What can hang from each mark:
sebi: davim rineb
rineb: kupili sebi
luzodaf: rineb
zesi: sebi
kupili: davim zesi
davim: lupovem pefas sebi
pefas: davim gizibe

Every row comes from one small tree of marks. The marks that hang from a mark follow it in brackets, in alphabetical order. Every link used is in the known rows. Which tree was each row made from?
Known rows:
davim[lupovem pefas sebi[rineb[kupili]]]: [10.3, 2.0, 6.0, -14.1, 6.9, -5.1, -0.5, 56.9, 3.4, -0.7, 0.8, 8.7, -8.4, 9.4, -11.9, 1.6, -0.2, 7.3, -8.5]
zesi[sebi[davim]]: [-2.5, 15.0, -11.8, 13.4, 9.8, -6.9, -3.1, -17.3, -1.8, 1.3, 2.6, -1.2, 1.0, -3.4, 2.3, -1.4, 4.3, -9.6, -4.4]
davim[lupovem]: [4.0, 12.5, 0.0, -5.7, 10.5, 12.7, -3.6, 3.5, 2.4, 4.1, -2.2, 3.9, -3.1, -1.4, -1.2, 4.6, 14.3, -5.4, 3.7]
sebi[davim]: [-4.7, 1.7, -0.8, 9.0, 13.3, 12.1, -0.1, -33.9, -9.2, -0.5, 2.8, -4.1, 3.9, -4.5, 0.4, 7.3, 0.9, -6.5, 4.2]
davim[pefas sebi[rineb[kupili[zesi]]]]: [7.9, -14.6, 6.1, -13.0, -5.1, -9.2, 2.2, 0.2, -1.6, -4.7, 1.1, 1.2, -1.2, 2.6, 4.2, -7.5, 3.1, 0.9, -6.1]
rineb[kupili[davim zesi]]: [3.6, -22.7, -2.5, -7.7, -20.2, -16.5, 1.8, -48.1, -12.7, 4.4, -0.6, -3.5, 5.8, -4.9, 17.5, 11.3, -2.9, -4.7, 6.2]
kupili[davim[lupovem pefas[gizibe] sebi]]: [-12.5, -7.3, 8.1, -12.5, -13.7, -4.0, -3.6, 30.8, -4.8, 8.6, -4.1, -1.1, -19.0, 6.3, -12.5, -3.4, 14.5, 8.7, -4.8]
davim[pefas sebi[rineb[kupili]]]: [10.6, -8.6, 4.4, -11.1, 4.9, 6.7, 0.7, 25.4, -0.8, -2.5, 2.5, 5.8, -4.9, 5.4, -2.8, 3.6, 0.5, 2.8, -7.4]
sebi[davim[lupovem] rineb]: [-1.9, 25.0, 2.6, 9.3, 24.6, -3.5, 3.0, 4.1, -5.7, -6.4, 3.0, 1.4, 8.9, -2.1, -5.6, -5.5, -14.1, -3.1, 3.1]
rineb[kupili[zesi] sebi]: [10.3, -19.8, -2.8, -12.3, -25.0, 11.5, 1.3, -32.5, 11.3, -2.3, 1.7, -3.6, 4.8, -4.5, 19.3, 17.8, 5.1, 0.9, 9.6]
luzodaf[rineb[kupili sebi]]: [13.9, -15.5, -4.1, -2.8, -9.1, 41.1, -1.8, -3.5, 15.3, -0.1, 0.0, 4.4, 3.2, -0.4, 16.7, 18.6, -11.2, 1.4, 8.1]
luzodaf[rineb[kupili[zesi] sebi[davim]]]: [4.9, -20.3, -1.7, 6.0, -12.7, 13.4, 1.2, -34.7, 5.3, -6.7, 1.2, -6.5, 10.3, -2.7, 15.0, 7.9, -23.0, 3.5, 10.4]
pefas[davim]: [1.7, -5.2, -1.5, 7.7, 11.6, 19.6, 2.8, -26.0, 3.0, 0.3, -0.2, -1.7, 9.6, -6.7, -3.2, 11.6, 16.4, -4.5, 5.9]
rineb[kupili]: [10.4, -14.5, -5.7, -11.3, -0.1, 20.2, -0.4, -16.3, -1.4, 2.8, 2.2, 2.7, -0.1, -2.2, 5.0, 24.9, 2.7, -3.5, 1.9]
sebi[davim rineb]: [-2.4, 13.0, 0.0, 13.4, 22.0, 6.3, 4.8, -27.0, -8.0, -7.2, 5.4, -1.7, 12.9, -5.7, 2.9, -2.1, -10.3, -8.7, 3.7]
sebi[davim[lupovem] rineb[kupili]]: [5.8, 8.4, -1.3, 0.7, 15.0, -10.7, 5.5, 14.3, -6.7, -6.2, 5.3, 4.3, 8.9, 0.7, -7.8, 10.3, -26.1, 3.0, 0.1]
davim[lupovem pefas sebi]: [0.0, 6.2, 7.3, -8.8, 4.4, 6.1, -6.9, 43.1, 1.9, 5.9, -3.1, 3.4, -17.3, 8.2, -12.6, -4.7, 23.7, 2.2, -6.3]
sebi[davim[pefas[gizibe]] rineb]: [-8.8, -4.3, 3.1, 1.4, 8.4, 7.3, 7.6, -15.5, -8.5, -8.1, 4.8, -5.2, 0.9, -1.8, -6.6, 1.3, -11.0, 8.2, -2.6]
davim[pefas sebi]: [0.6, -4.0, 3.6, -6.2, 6.0, 17.3, -5.5, 10.6, 0.8, 4.7, -1.2, 0.5, -13.4, 4.3, -3.7, -3.9, 25.6, -2.5, -4.8]
pefas[davim[sebi[rineb]] gizibe]: [-7.8, -5.1, 9.1, 2.0, 6.1, 21.1, 6.1, -5.5, 10.0, -7.2, 0.5, -0.4, 10.1, -5.6, -14.6, 2.4, 5.4, -5.0, 2.4]
rineb[kupili[davim[lupovem pefas] zesi]]: [6.9, -18.6, 1.1, -13.3, -18.1, -33.4, 1.0, 1.9, -12.9, 6.7, -2.6, -1.0, -6.6, 3.7, 4.7, 4.7, -0.5, 10.4, -0.4]
pefas[davim[lupovem sebi[rineb]] gizibe]: [-8.7, 7.2, 12.2, -1.2, 6.1, 11.2, 5.2, 26.2, 12.8, -5.2, -1.9, 2.9, 7.3, -1.9, -24.0, -1.0, 4.7, 0.5, 2.4]

Which tree is each row?
[-8.0, 5.2, 9.3, -3.5, -11.4, -20.3, -4.6, -6.3, -5.2, 7.0, -5.5, -1.5, -2.2, -0.4, 2.7, -16.3, 15.4, -8.4, 4.3]
kupili[davim[lupovem sebi] zesi]
[-0.7, 1.4, -2.0, 16.1, 6.2, 32.3, -1.8, -18.0, 7.1, -3.4, 1.4, -2.8, 7.0, -2.3, 11.5, 1.2, -11.8, -0.2, 9.8]
luzodaf[rineb[sebi[davim]]]
[-8.6, -6.8, 3.0, -5.3, -12.4, 12.5, 2.4, 22.8, 5.9, -2.9, 2.0, -6.7, -11.8, 3.7, -9.3, 7.6, 2.2, 20.5, 3.2]
rineb[sebi[davim[lupovem pefas[gizibe]]]]
[-10.7, -3.8, 3.3, -6.2, 1.4, 5.3, 1.5, 10.2, -7.0, -0.1, 0.2, -5.6, -12.8, 2.9, -18.9, 9.5, -0.5, 13.6, -3.9]
sebi[davim[lupovem pefas[gizibe]]]
[1.5, 25.0, 9.9, -2.9, 15.6, 6.2, -2.4, 29.5, 8.5, -2.0, -1.2, 7.3, 0.7, 1.2, -6.6, -10.7, 7.1, -9.4, 0.1]
davim[lupovem sebi[rineb]]
[-2.9, 14.9, -6.3, 12.1, 8.0, -35.6, 3.4, -21.2, -7.5, -7.0, 3.4, -4.6, 5.8, -2.1, 5.5, -22.1, -2.4, -1.5, -9.6]
kupili[zesi[sebi[davim[pefas] rineb]]]
[-5.6, 7.7, 10.7, -12.9, 1.1, 8.0, 1.1, 40.9, 6.2, -2.7, -1.8, 2.9, -11.7, 5.1, -17.1, -7.2, 7.1, 5.8, -6.3]
davim[lupovem pefas[gizibe] sebi[rineb]]
[-0.4, 25.6, -10.1, 17.5, 19.7, -13.3, 1.9, -12.0, -2.8, -5.6, 4.8, 1.3, 11.1, -4.6, 3.2, -9.5, -9.0, -11.5, -4.3]
zesi[sebi[davim rineb]]
[-2.2, 6.8, -8.9, 5.2, -13.6, -30.6, -2.8, -41.1, -6.2, 7.2, -2.8, -3.5, 5.4, -6.9, 21.0, -11.6, 12.9, -13.8, 0.4]
kupili[davim zesi[sebi]]
[-0.9, 11.9, 1.8, 12.3, 8.1, 24.1, -3.0, 11.2, 10.6, -2.1, -0.8, -0.2, 3.6, 1.2, 2.9, -1.8, -14.8, 4.3, 10.0]
luzodaf[rineb[sebi[davim[lupovem]]]]
[-1.8, 5.6, 6.8, 10.0, 17.7, 11.8, 3.5, 0.7, 7.5, -4.8, 0.9, 3.0, 14.8, -4.2, -9.0, -7.3, 9.7, -10.0, 3.7]
pefas[davim[sebi[rineb]]]
[14.1, 10.6, -13.8, -2.4, 7.2, -7.3, 2.1, 3.6, 6.1, -1.2, 4.2, 8.8, 7.3, -2.0, 9.2, 7.5, -8.1, -8.5, -7.2]
zesi[sebi[rineb[kupili]]]
[5.2, -14.1, 1.0, -3.7, -11.9, -15.8, -1.2, -13.1, -6.6, 5.5, -5.7, 1.6, 3.5, 0.2, 10.5, 2.0, -19.5, -1.4, 6.2]
luzodaf[rineb[kupili[davim[lupovem] zesi]]]
[11.0, -23.8, -4.3, -1.4, -15.2, 13.9, -0.3, 8.8, 0.9, 5.1, -0.7, 1.7, -3.0, 4.9, 18.6, 11.8, -15.1, 12.4, 4.4]
luzodaf[rineb[kupili[davim[pefas]] sebi]]
[-10.9, -4.1, 10.4, -4.8, -3.0, 17.5, 0.0, 20.3, 12.5, 1.5, -4.0, -0.6, -2.4, -0.8, -25.8, 8.0, 18.4, 2.2, 2.3]
pefas[davim[lupovem sebi] gizibe]
[6.5, -14.9, -5.1, 7.9, -2.6, 29.8, 0.2, -10.4, 6.1, -3.9, 3.1, -0.4, 6.9, 0.1, 10.0, 16.1, -24.9, 6.1, 9.2]
luzodaf[rineb[kupili sebi[davim]]]
[-5.3, -1.0, 8.2, 0.6, -4.5, -23.4, 1.5, -13.1, -11.1, 0.1, -1.7, -2.6, 2.6, 0.5, 11.8, -25.8, 7.3, -4.4, -1.0]
kupili[davim[pefas sebi[rineb]] zesi]
[-10.6, 7.2, -6.0, -1.6, -2.3, -15.7, -1.0, 25.6, -1.2, 1.8, 0.2, -2.3, -15.3, 4.0, -17.3, 1.2, 4.3, 11.5, -11.4]
zesi[sebi[davim[lupovem pefas[gizibe]]]]
[-11.1, -8.5, -6.3, 1.4, -14.4, -21.2, 1.0, -32.5, -5.3, -1.7, 0.3, -11.1, -6.6, -2.1, -3.3, -5.3, 5.1, 4.5, -9.4]
kupili[zesi[sebi[davim[pefas[gizibe]]]]]
[9.6, -17.7, -6.2, 1.3, -18.3, 19.3, -1.0, -7.4, 3.7, 4.3, 0.1, 2.3, 5.4, -0.5, 22.0, 14.7, -18.0, 2.9, 10.9]
luzodaf[rineb[kupili[davim] sebi]]
[-1.1, 37.7, -6.8, 14.0, 21.0, -23.4, 0.2, 19.4, -0.2, -4.4, 2.8, 4.1, 6.4, -1.1, -4.9, -12.7, -9.9, -5.2, -5.3]
zesi[sebi[davim[lupovem] rineb]]
[-2.7, 15.3, 9.5, -0.4, 8.5, -18.1, -0.7, 41.4, -6.9, 3.6, -1.8, 5.1, -5.1, 6.4, -4.9, -19.3, 4.1, 2.3, -3.1]
kupili[davim[lupovem pefas sebi[rineb]]]
[-6.6, -4.0, 9.6, -17.5, -7.8, 14.6, -4.1, 35.0, 5.8, 4.2, -3.5, 0.3, -21.6, 6.4, -19.2, 0.8, 21.0, 8.4, -6.0]
davim[lupovem pefas[gizibe] sebi]
[3.6, -23.7, 2.1, -4.0, -5.3, 6.8, -4.5, 19.0, -8.7, 8.8, -3.4, 3.4, -10.0, 8.0, 3.4, 1.5, -7.7, 3.9, -4.5]
luzodaf[rineb[kupili[davim[pefas sebi]]]]
[-2.1, 10.9, -1.3, 5.4, 0.1, 10.9, -0.8, 8.2, 6.5, -2.4, 2.5, -1.4, 1.0, -0.2, 0.4, 4.6, 0.8, 4.5, 10.5]
rineb[sebi[davim[lupovem]]]
[-4.6, 2.9, -7.7, 8.5, -0.7, -28.3, -1.7, -25.4, -8.7, 0.2, 0.4, -7.6, -2.7, -1.1, 3.4, -13.4, 10.2, -1.3, -8.3]
kupili[zesi[sebi[davim[pefas]]]]
[2.2, -7.5, -12.2, 3.6, -10.9, -26.9, 0.2, -34.8, -4.1, -0.7, 3.1, -3.4, 4.3, -4.0, 5.1, 5.7, -6.5, -5.2, -5.0]
rineb[kupili[zesi[sebi[davim]]]]
[-3.2, 22.4, 8.7, 1.5, 7.6, -14.0, -1.2, 26.9, -3.2, 3.0, -1.5, 6.4, 3.3, 1.0, 0.8, -16.0, 0.1, -8.3, 1.8]
kupili[davim[lupovem sebi[rineb]]]
[-1.4, 11.8, -6.3, -0.4, -11.1, -47.9, -3.8, 6.6, -7.6, 9.1, -4.8, -1.4, -7.5, 2.5, 7.3, -18.8, 13.6, 1.6, -6.4]
kupili[davim[lupovem pefas] zesi[sebi]]
[3.8, -7.9, -11.0, 10.7, -2.2, -14.4, -1.9, -33.3, -1.1, -1.0, -0.1, -1.9, 6.7, -2.2, 7.6, -1.6, -20.9, -6.2, -4.3]
luzodaf[rineb[kupili[zesi[sebi[davim]]]]]
[-6.1, -5.0, 3.6, -4.1, -1.9, 17.1, 3.4, -0.9, 7.2, -0.1, -2.7, -1.5, 2.0, -4.2, -20.0, 16.4, 10.8, 5.7, 5.5]
pefas[davim[lupovem] gizibe]
[11.1, -7.3, -11.3, -1.0, -9.3, -4.3, -3.7, -24.9, 6.6, 1.7, -3.3, 2.7, 2.6, -2.9, 15.0, 1.2, -8.8, -9.7, -4.0]
luzodaf[rineb[kupili[zesi[sebi]]]]
